Each row comes from the steps of one path. Every step used is in the known rows, and no mark comes twice. Write the path behind each row, first mark first.
(in the rows, 100 means zero)
Known rows
B, K, F, Q: 71 109 120 116 76 113 97 104 138 100 128 67 102 78 113 81 110 90 107 107
 107 86
L, K, A: 83 93 90 83 104 104 107 75 132 99 80 130 113 67 78 90 104 126 81 129 120
 91
Q, B, K, A: 106 117 83 105 87 113 105 84 122 95 95 125 115 68 107 110 93 88 96 90
 102 114
A, Z: 104 76 100 85 153 118 102 97 91 130 70 96 120 85 105 83 65 127 90 82 111
 86
S, K, A, Z: 116 81 98 89 118 125 107 93 109 115 57 85 128 70 116 100 91 132 100 99
 111 108
B, Q, S: 106 93 87 97 93 114 114 116 53 88 86 124 75 112 80 99 119 94 101 101 109
 89
F, K: 98 88 112 90 130 90 97 99 81 133 70 80 107 94 106 93 97 121 97 80 81 87
L, K, F: 71 91 105 82 114 103 98 66 112 97 91 114 104 73 96 85 81 120 101 128 118
 87
F, Q, S, K: 93 91 92 120 86 113 101 115 100 78 99 83 90 115 111 119 126 53 111 96
 105 98
B, K: 84 92 103 108 110 122 112 95 127 118 85 104 115 93 104 86 105 95 91 86
 91 97
K, F, Q: 81 109 106 98 98 93 87 93 94 102 111 70 94 92 101 91 97 100 98 114 115
 92
K, F: 93 106 96 81 119 111 96 76 69 124 73 92 100 86 102 97 83 114 97 113 117
 106
F, Q, B, K, A: 94 122 93 122 68 99 95 102 145 73 134 103 109 75 106 102 109 77 97 90
 103 102
F, K, B: 110 97 130 100 104 79 105 112 106 128 85 75 110 124 96 92 87 102 90 85
 68 98
Q, B, K, A, Z: 117 106 96 98 108 128 103 96 130 103 94 118 126 46 121 96 66 115 103 76
 113 100
Q, B: 106 99 74 101 133 90 93 79 65 94 89 127 106 107 105 114 72 82 92 76 96
 112
L, K, B, Q, F: 105 88 118 103 97 73 101 116 114 68 131 141 82 144 61 83 111 115 90 121
 85 92
S, Q: 90 100 77 86 117 77 98 93 110 138 117 80 110 120 97 114 99 111 89 110
 110 111
B, K, A, Z: 104 96 111 89 108 142 114 103 146 133 77 98 129 45 109 80 86 133 93 93
 119 88
S, K: 96 78 90 107 119 106 103 84 89 102 69 94 114 118 109 104 116 92 97 95 82
 115
L, K, B, Q: 88 77 123 113 80 78 116 105 130 61 131 127 95 138 63 65 110 108 85 125
 75 83
B, Q, F, K: 121 90 116 88 121 72 87 125 48 108 94 98 74 114 88 95 124 147 107 85 81
 86
Q, F, K, A: 125 121 101 67 120 87 85 107 72 140 62 96 93 72 93 117 106 144 97 95 110
 103
F, Q, B, K: 84 102 100 134 91 92 91 103 135 69 141 101 107 99 116 95 101 60 103 73
 82 93

Write each row's path
108 117 71 75 134 72 82 101 91 143 118 96 95 125 94 131 99 119 95 106
 120 118 | S, Q, F
80 123 113 109 60 136 104 116 124 96 119 82 86 68 116 99 108 65 118 105
 130 81 | B, K, F, Q, S
131 109 107 77 97 76 90 122 59 111 87 100 77 88 77 102 135 163 103 105
 96 93 | B, Q, F, K, A
114 101 101 112 82 122 118 111 98 95 75 103 99 138 103 123 104 46 104 99
 93 125 | Q, S, K, B
91 117 93 107 100 79 76 84 76 73 131 89 89 93 115 107 75 80 108 98 109
 101 | K, F, Q, B
115 102 105 107 69 106 120 129 73 84 101 120 78 145 71 98 110 76 95 107
 97 98 | K, B, Q, S
113 89 138 110 81 70 109 126 89 99 110 81 91 140 80 76 114 120 95 95 54
 89 | F, K, B, Q
107 78 116 126 70 88 114 111 96 71 109 93 99 162 86 88 131 90 97 108 54
 115 | S, K, B, Q
94 102 84 119 114 72 82 94 84 72 128 99 99 113 103 107 88 69 94 79 95 98 | F, Q, B
104 110 64 93 119 67 87 84 93 109 134 102 105 118 109 130 80 90 99 93
 101 119 | S, Q, B
61 95 115 101 96 88 89 83 132 76 132 91 96 76 96 77 96 108 104 132 115
 74 | L, K, F, Q
127 91 110 117 86 81 99 122 80 75 110 108 82 169 85 106 130 99 102 106
 65 125 | S, K, B, Q, F
84 109 111 97 94 130 106 88 114 123 89 90 108 72 115 86 93 102 106 104
 108 99 | B, K, F
104 132 71 97 73 91 99 90 148 110 141 103 116 80 113 126 98 98 103 106
 110 121 | S, Q, B, K, A
98 88 116 108 65 101 122 119 115 57 122 141 80 131 66 83 107 83 97 125
 95 80 | L, K, B, Q, S
87 121 97 93 84 117 94 107 79 98 103 84 77 83 103 111 94 74 111 112 138
 87 | K, F, Q, S
95 112 79 109 95 87 96 94 138 107 148 98 114 107 121 118 92 81 106 87 93
 112 | S, Q, B, K
103 106 92 90 89 137 104 89 63 100 61 95 89 87 121 126 100 74 124 111
 121 119 | Q, S, K, F
103 91 83 101 106 129 111 100 77 99 57 107 98 107 111 123 111 66 110 92
 105 114 | Q, S, K
96 100 90 115 110 109 102 88 113 90 105 124 113 94 115 101 86 72 100 69
 86 105 | Q, B, K
93 93 98 95 105 113 97 74 77 104 68 79 105 97 121 108 104 101 110 111 97
 119 | S, K, F
140 95 120 71 117 89 90 134 68 117 84 94 89 66 94 89 97 186 109 91 106
 78 | B, Q, F, K, A, Z
